What can hang from each mark:
nibokaz: gutipu vopa vosaf vusiz
volo: vopa vosaf
gutipu: lakog
vosaf: goko lakog nibokaz volo
lakog: gutipu vosaf
vopa: nibokaz
vusiz: lakog

Each row was made from one small tree. The marks that hang from a mark follow it in brackets, in alphabetical order. Every link used is in the known rows. Write each row's tree.
Known rows:
volo{vosaf{goko lakog}}: [-0.61  0.41  2.65  3.52 -1.74 -1.35 -1.47  0.10  1.74  2.99  3.76  0.57
  2.45  0.32  3.38  1.61  3.74 -0.86 -0.12 -3.52  1.35  2.17]
vosaf{lakog{gutipu}}: [-3.17 -1.03  0.78 -1.53  1.39  0.92  1.61  1.26  1.13  1.89  1.13 -1.64
  2.46  1.41 -0.70  1.22  4.00 -0.66  1.68  0.10 -0.40  1.96]
lakog{gutipu}: [-3.67 -0.01 -0.51 -4.61  0.23  0.00  0.62  0.80 -2.50 -1.11  0.68 -2.46
  1.00  0.99 -3.59  0.77  4.48 -2.14  2.47  1.88 -2.98  1.25]
gutipu{lakog{vosaf{nibokaz}}}: [ 0.23  1.37  0.62 -0.41  4.25  0.79 -1.46 -2.52 -1.29  0.01 -0.55 -4.04
 -0.71 -0.17 -2.50 -3.35  0.06  2.16 -1.81  1.38 -2.08 -2.71]
gutipu{lakog{vosaf{volo}}}: [ 0.61  1.01  0.32  0.83  4.10 -0.29 -0.96 -1.68 -1.48  0.31  0.60 -2.95
 -2.63 -0.30 -0.81 -1.97 -0.74  0.96 -2.53  1.27 -1.73 -1.79]
volo{vosaf}: [-1.28 -0.48  2.72  0.34 -1.82 -1.68 -2.78  0.75 -0.70  2.15  2.20 -0.18
  0.76  0.80 -1.25  0.29  5.81 -0.60  2.71 -2.58 -2.49  1.93]
vusiz{lakog{gutipu vosaf{goko}}}: [-0.39  2.82 -2.78 -5.30  2.17 -1.05 -2.80 -0.44 -0.08 -5.60  1.00 -2.26
 -1.41  1.69 -1.47  5.04  3.83 -0.03  1.80 -0.19 -0.58 -2.08]
gutipu{lakog}: [-2.14 -1.74  1.81 -0.70  4.63 -0.51 -1.76 -1.20 -3.47  2.49 -0.19 -3.35
 -0.68  0.71 -3.50 -2.79  2.13 -1.72  0.89 -0.91 -6.32  0.38]
gutipu{lakog{vosaf}}: [ 0.20  0.60  0.37 -0.58  5.35  0.50 -2.08 -0.67 -1.62  1.46  0.10 -3.65
 -1.84  0.32 -2.79 -2.58  1.74 -0.04 -0.92  0.03 -3.20 -1.73]
lakog{vosaf{volo{vopa}}}: [ 1.70  2.51 -0.90  0.94 -2.02 -0.75 -0.38  0.47  0.94 -1.20  1.69 -0.62
 -2.04 -0.97  1.47  2.23  0.80  0.96 -1.15 -0.32  0.25 -0.65]
vusiz{lakog}: [-1.33 -2.37  0.34 -3.81  1.59 -2.48 -4.91 -0.05 -0.61 -1.77  0.04 -1.80
 -0.93  1.76 -4.59  3.30  4.44  0.19  5.65 -2.39 -6.64  0.61]
vosaf{goko volo}: [ 0.77  0.53  0.06  2.67 -3.88 -2.88 -0.74 -2.01 -0.79 -3.22  3.77  0.12
 -0.89 -1.92  2.12  2.44 -3.04 -1.29 -2.40  2.05 -0.87  2.23]
lakog{gutipu vosaf{nibokaz{vopa}}}: [ 0.68  4.94 -0.87 -4.44 -0.57  2.08  2.70 -0.80  0.88 -4.30 -0.77 -1.14
  0.89 -1.05 -2.28 -1.24  1.33  2.20 -0.60  3.19  2.72 -1.59]
nibokaz{gutipu}: [ 0.36 -2.36 -1.58 -2.94  0.20 -0.76 -2.60  2.11  0.48  3.27 -1.28 -2.07
 -0.30 -1.40 -2.11 -1.56  1.17 -2.46  1.56  0.61 -2.05  1.72]
lakog{gutipu vosaf}: [-0.71  2.80 -2.27 -4.60  1.26  1.39  0.14  1.38 -0.30 -2.34  1.35 -2.67
 -0.49  0.65 -2.54  1.23  3.95  0.16  0.07  3.00  1.24 -1.41]
vusiz{lakog{vosaf{nibokaz}}}: [ 1.14  0.49 -0.67 -3.57  1.24 -1.34 -4.71 -1.41  1.46 -4.44 -0.17 -2.33
 -1.03  0.92 -3.25  2.85  2.51  3.83  2.94 -0.34 -2.37 -2.24]
vopa{nibokaz}: [ 0.05 -3.27 -1.10 -1.55 -0.85  1.97 -1.18  1.15  0.31 -0.48  0.55 -3.01
  1.68  3.15 -3.20  0.16  0.38 -0.23  1.80 -2.57 -4.22  2.68]
vopa{nibokaz{gutipu vosaf{goko} vusiz}}: [ 1.44 -3.92 -2.10  1.48 -0.58  2.63 -0.56  2.69 -0.87  1.71 -1.47  3.16
  0.17  2.16 -0.10 -1.55 -4.16 -1.96 -0.14 -1.25  2.14 -0.14]
lakog{gutipu vosaf{nibokaz volo}}: [-0.13  4.24 -2.05 -2.56 -1.91  0.74  2.64 -2.14  0.73 -5.81  1.05 -2.21
  0.05 -1.01  0.36  0.88 -1.16  4.09 -2.98  6.03  4.10 -2.35]
vosaf{lakog{gutipu} nibokaz{vusiz} volo}: [-2.51 -1.56  2.44  2.07 -1.28 -0.41  6.26 -2.54  0.06 -1.14 -0.21  2.30
  2.20 -0.62  2.75  0.06 -1.55  5.18 -2.60  5.68  4.15 -1.12]
vosaf{lakog}: [-1.06 -2.74  1.89  0.88  0.72  0.18 -0.96  1.22  2.00  3.60  1.67 -0.96
  1.80  0.74 -0.79  0.68  2.84 -0.06  1.95 -1.20 -1.96  2.64]
lakog{vosaf}: [ 1.97  0.77 -0.73 -1.37  0.48  0.44 -3.20  1.25  0.93 -0.35  1.83 -1.67
 -1.49 -0.29 -2.92  0.60  2.67  0.76  0.50  1.27 -0.91 -0.39]
nibokaz{vopa vusiz}: [ 1.02 -3.07  4.29  0.07  0.45 -1.15  1.59  1.55 -2.67  2.18 -2.03  6.41
 -1.32 -1.38 -4.68 -2.88  3.31 -1.39  2.97  0.01 -3.30  1.07]
nibokaz{vopa vusiz{lakog}}: [ 0.64 -3.16  3.83 -1.97  2.17 -2.22 -0.23  0.97 -2.23  0.02 -3.01  6.11
 -2.29  0.05 -5.19 -0.50  4.52 -0.47  5.20 -2.00 -4.77 -0.03]
vosaf{goko lakog volo{vopa}}: [-0.40  1.22  0.86  5.65 -3.22 -1.96  2.57 -1.15  2.03  0.42  3.06  0.83
  0.99 -1.10  7.42  4.21 -1.73 -1.28 -2.83 -2.92  1.35  2.47]
lakog{gutipu vosaf{volo}}: [-0.17  3.46 -2.32 -2.67 -0.52  0.46  1.63  0.16  0.31 -3.78  1.74 -1.77
 -1.55 -0.26 -0.09  1.63  1.02  1.15 -1.69  4.47  2.70 -1.22]
vopa{nibokaz{gutipu vosaf}}: [ 0.81 -2.93 -2.72 -0.75 -0.92  3.75 -2.17  2.90  1.05  1.90 -1.49 -0.70
  1.52  2.83 -1.79 -1.82 -3.63 -1.51  2.02 -2.86 -0.07  1.65]

Write each row's tree:
[-0.12 -4.36  0.62  1.29  0.89  0.46 -1.56  3.95 -2.88  4.98 -2.48  5.86
 -1.66 -0.34 -2.26 -2.89 -0.67 -2.00  2.37  1.66  1.56 -1.04]	nibokaz{gutipu vosaf vusiz}
[ 4.60  4.92 -0.19  2.11 -3.99 -0.45  0.90 -3.00  2.65 -5.45  1.53  1.04
 -0.82 -3.55  2.25  0.00 -4.82  3.20 -4.45  3.14  4.01 -0.68]	lakog{vosaf{goko nibokaz{vopa} volo}}
[-3.35  0.26  2.57 -0.01 -0.19  0.09  0.58  0.94  0.98  3.13  1.98 -0.26
  2.75  1.82  1.33  0.93  6.69 -0.25  1.93 -2.31  1.00  1.66]	volo{vosaf{lakog{gutipu}}}
[ 2.54  2.34 -0.56  0.70 -2.66 -0.38 -0.69 -1.92  1.85 -4.03  1.67 -1.45
 -0.95 -1.95  0.23  0.27 -2.45  4.98 -2.84  4.38  2.17 -1.37]	lakog{vosaf{nibokaz volo}}
[-0.17  2.40  1.16  5.97 -5.29 -1.71  3.82 -4.00  2.60 -1.95  2.19  0.06
  2.83 -1.96  8.06  3.05 -4.30  2.38 -4.36 -0.83  2.89  0.95]	vosaf{goko lakog nibokaz volo{vopa}}
[ 1.07  1.90 -0.29  0.62  4.63 -0.01 -2.18 -1.50 -1.88  0.38  1.08 -3.36
 -1.77 -0.30 -0.90 -1.55  0.30 -0.97 -2.69 -0.01 -2.01 -1.68]	gutipu{lakog{vosaf{goko}}}
[-0.20  0.18  0.26  2.92 -3.45 -0.74  3.59 -1.60  4.35  1.93 -1.78 -0.63
  2.42 -2.20  6.53  0.27 -3.57  2.81 -2.51 -0.34  3.15  0.86]	vosaf{lakog nibokaz{gutipu} volo{vopa}}
[-2.97  0.05  1.13 -1.31 -0.40  1.30  2.81 -1.61  1.65 -0.28  0.16 -2.38
  4.36  0.56 -0.07  0.12  1.33  2.83  0.35  2.10  1.30  0.48]	vosaf{lakog{gutipu} nibokaz}
[-2.29  2.93 -0.35  2.96 -2.75 -1.22  5.33 -1.13  0.98 -1.21  2.42 -0.01
  1.90 -0.37  7.58  4.72 -0.55 -1.88 -2.98 -1.49  2.73  1.59]	vosaf{goko lakog{gutipu} volo{vopa}}
[-0.61  1.90 -2.38 -4.99  1.53 -1.22 -1.54 -0.55  0.48 -5.63  0.42 -1.86
 -2.06  1.60 -1.36  4.61  2.90  2.03  2.01  1.07 -0.53 -2.01]	vusiz{lakog{gutipu vosaf{volo}}}
[ 1.55 -2.62 -0.44  0.23  5.27 -0.62  0.53  1.06 -2.06  4.32 -3.24  1.67
 -3.82 -1.83 -0.11 -4.08 -0.56 -0.09 -3.15  3.69  1.29 -3.52]	nibokaz{gutipu{lakog{vosaf{volo}}} vusiz}
[-1.06  0.01 -0.57  2.98 -2.15  2.36  0.77  1.54  0.32  1.41  0.77  0.36
  2.73  3.34  2.54  2.35 -0.63 -2.47  1.60 -8.01 -1.19  2.00]	volo{vopa{nibokaz{vosaf{goko lakog}}}}
[-0.11  1.97 -0.17  3.31 -4.72 -3.22  1.10 -1.62 -1.38 -2.45  2.68  0.40
 -0.50 -1.61  4.46  3.82 -1.61 -2.43 -2.05 -1.61 -1.69  1.84]	vosaf{goko volo{vopa}}
[ 1.91 -1.73 -3.47 -2.56  3.36  3.19 -1.33  1.21  1.52  2.15 -2.26 -4.46
 -0.07  1.92 -1.22 -3.07 -1.96 -0.80 -1.38 -1.94 -1.15 -0.43]	vopa{nibokaz{gutipu{lakog{vosaf}}}}
[ 1.82  0.19  0.70 -2.33 -2.23  0.30  0.43 -0.92  1.80  0.41 -3.25 -0.09
  1.47 -3.01 -2.01 -4.07 -1.76  0.48  0.89  1.11 -0.73  1.41]	vosaf{nibokaz{gutipu vopa}}
[-0.13 -2.57  0.56  3.18  4.04  0.19 -1.01  1.22 -4.85  4.83 -2.51  4.67
 -2.09 -0.65  0.10 -4.21 -3.39 -3.73 -1.16  0.87  1.81 -2.63]	nibokaz{gutipu{lakog} vosaf{goko} vusiz}
[-0.63 -0.93 -0.30  2.28  1.82  0.65 -1.41  0.36 -1.46  3.37 -1.89  0.51
 -1.74 -0.56  0.69 -3.84 -5.63 -1.89 -0.42  0.50  0.80 -0.49]	nibokaz{gutipu{lakog} vosaf{volo}}
[-0.94 -2.86  1.77  2.40  0.97 -1.62 -3.33  0.72 -4.42 -1.26  0.39  6.35
 -1.86  1.93 -2.22  2.36  0.47 -0.74  3.64 -1.33 -1.00 -1.88]	nibokaz{vosaf{goko} vusiz{lakog}}
[ 1.36 -2.96  2.44 -0.90  5.38 -0.35  2.21  1.50 -2.45  6.13 -5.97  4.39
 -2.43 -2.42 -2.71 -7.17  0.86 -3.14  0.28 -0.04 -1.95 -0.79]	nibokaz{gutipu{lakog} vopa vusiz}
[-1.58 -4.77 -1.09 -3.83  1.99  0.98  0.39  1.25 -1.98 -1.94 -1.70  0.12
  0.27  4.67 -3.94  1.68  3.02  0.70  3.06 -1.56 -3.55 -0.67]	vopa{nibokaz{vusiz{lakog{gutipu}}}}
[-0.05 -2.66 -2.26 -0.26  2.15  4.10 -1.61  1.67 -0.31  3.02 -2.46 -1.97
  0.96  3.36 -1.55 -3.67 -4.18 -1.86  0.94 -3.39 -0.96  0.49]	vopa{nibokaz{gutipu{lakog} vosaf}}
[ 0.09 -4.08  1.66  1.17  0.57  0.15  1.66 -0.05  1.92  4.31 -2.59  1.65
  2.11 -1.50  0.88 -2.54 -0.35  3.10 -0.96  2.88  2.68 -0.58]	vosaf{lakog nibokaz{gutipu vusiz}}
[-1.70  2.34  2.46  4.32 -2.80 -1.81  0.52  0.62  1.03  3.63  2.61  0.94
  2.72  0.64  6.21  3.45  5.62 -2.39  0.45 -8.09  0.53  1.96]	volo{vopa vosaf{goko lakog}}
[-0.67  1.71 -0.96 -3.44  0.76  1.29  2.32 -0.46 -1.49 -3.24 -0.48 -0.12
  0.00 -0.21 -2.22 -0.39  2.56  3.28 -1.41  5.77  3.09 -3.63]	lakog{gutipu vosaf{nibokaz{vusiz}}}
[ 0.67 -5.05 -1.45  0.32  0.42  3.13 -0.68  3.55 -0.92  3.18 -2.45  3.08
  0.34  2.85 -1.95 -2.51 -2.62 -0.84  1.57 -1.22  0.93  0.01]	vopa{nibokaz{gutipu vosaf vusiz}}
[-0.20  0.81  0.67  4.62 -3.93 -0.70 -1.91 -0.49 -1.78 -2.20  3.39  2.91
 -0.58 -0.13  1.03  1.46 -4.89 -1.45 -0.20  0.53  1.04  1.46]	nibokaz{vosaf{goko volo}}
[ 0.96  0.72  3.98  5.12 -2.44  1.67  1.70  0.93  2.25  1.95  0.42  6.16
  0.60 -0.28  0.61 -1.63 -4.14 -0.28  2.30 -2.70  2.29  3.16]	nibokaz{vopa vosaf{lakog volo}}
[-0.01 -0.39 -0.07  0.42 -0.68 -1.15  1.07 -3.61 -0.08 -0.41 -1.99 -2.58
 -0.13 -2.67  1.66 -3.40 -5.48  2.61 -3.28  3.97  0.03 -0.70]	vosaf{nibokaz{gutipu{lakog}} volo}
[-0.62 -0.76 -0.49  1.26 -3.78 -0.63  1.70 -0.23 -0.21 -1.18  0.70 -0.91
  0.25  1.04  1.85  2.21 -0.93 -0.40  0.06 -3.36 -3.18  2.22]	vosaf{volo{vopa{nibokaz}}}
[-1.09  1.72 -2.35 -6.34  3.01 -0.49 -2.74  0.53 -0.01 -4.37 -0.05 -2.57
 -1.43  2.16 -3.30  3.93  5.37  1.04  3.65 -0.21 -1.80 -2.17]	vusiz{lakog{gutipu vosaf}}
[ 0.55 -0.32 -0.79  3.69 -4.08 -1.89  2.72 -0.99 -1.69 -2.35  1.64  1.76
 -0.20  0.05  4.76  3.10 -2.62 -1.43 -2.94 -2.36 -0.66  0.97]	vosaf{goko volo{vopa{nibokaz{vusiz}}}}
[ 0.48  1.65 -1.89  3.53 -4.02 -0.66 -0.63  1.22 -0.36  0.99  0.06  2.72
 -0.66 -1.59  4.68  0.91 -5.62 -3.74 -0.88 -1.80  3.10  0.87]	nibokaz{gutipu vosaf{goko volo{vopa}}}
[ 0.40  5.22 -2.67 -3.04 -1.24  0.94  1.12 -2.06  0.04 -5.87  1.80 -2.74
  1.17 -0.96  0.37  1.42  0.11  1.44 -3.39  4.57  3.96 -2.45]	lakog{gutipu vosaf{goko nibokaz}}
[-2.63 -0.39  0.84  0.63 -0.87 -0.14  3.51 -0.33  1.62  0.11  1.84 -0.62
  1.31  0.39  2.48  1.99  0.07  0.99 -0.64  2.04  1.67  2.04]	vosaf{lakog{gutipu} volo}
[ 2.62  1.39  0.72  3.14 -0.92  2.09  0.09  2.49  3.35  4.46 -1.43  5.23
  1.17 -1.79  2.32 -2.77 -4.70 -3.90  0.95 -3.53  4.98  2.78]	nibokaz{gutipu vopa vosaf{goko lakog}}
[ 3.53  2.01 -0.31 -1.27  3.22  0.74  0.96  0.28  1.70  2.85 -3.91  0.09
 -2.50 -3.30 -0.05 -5.56 -2.65 -1.81 -1.82 -0.23  0.81 -0.34]	nibokaz{gutipu{lakog{vosaf{volo}}} vopa}
[ 2.75  1.40 -1.30 -4.33  1.33 -0.60 -3.61 -0.55  3.01 -3.00 -2.69 -0.95
 -1.09 -0.64 -2.56  0.66  1.13  2.82  2.65 -0.84 -0.66 -1.88]	vusiz{lakog{vosaf{nibokaz{gutipu vopa}}}}
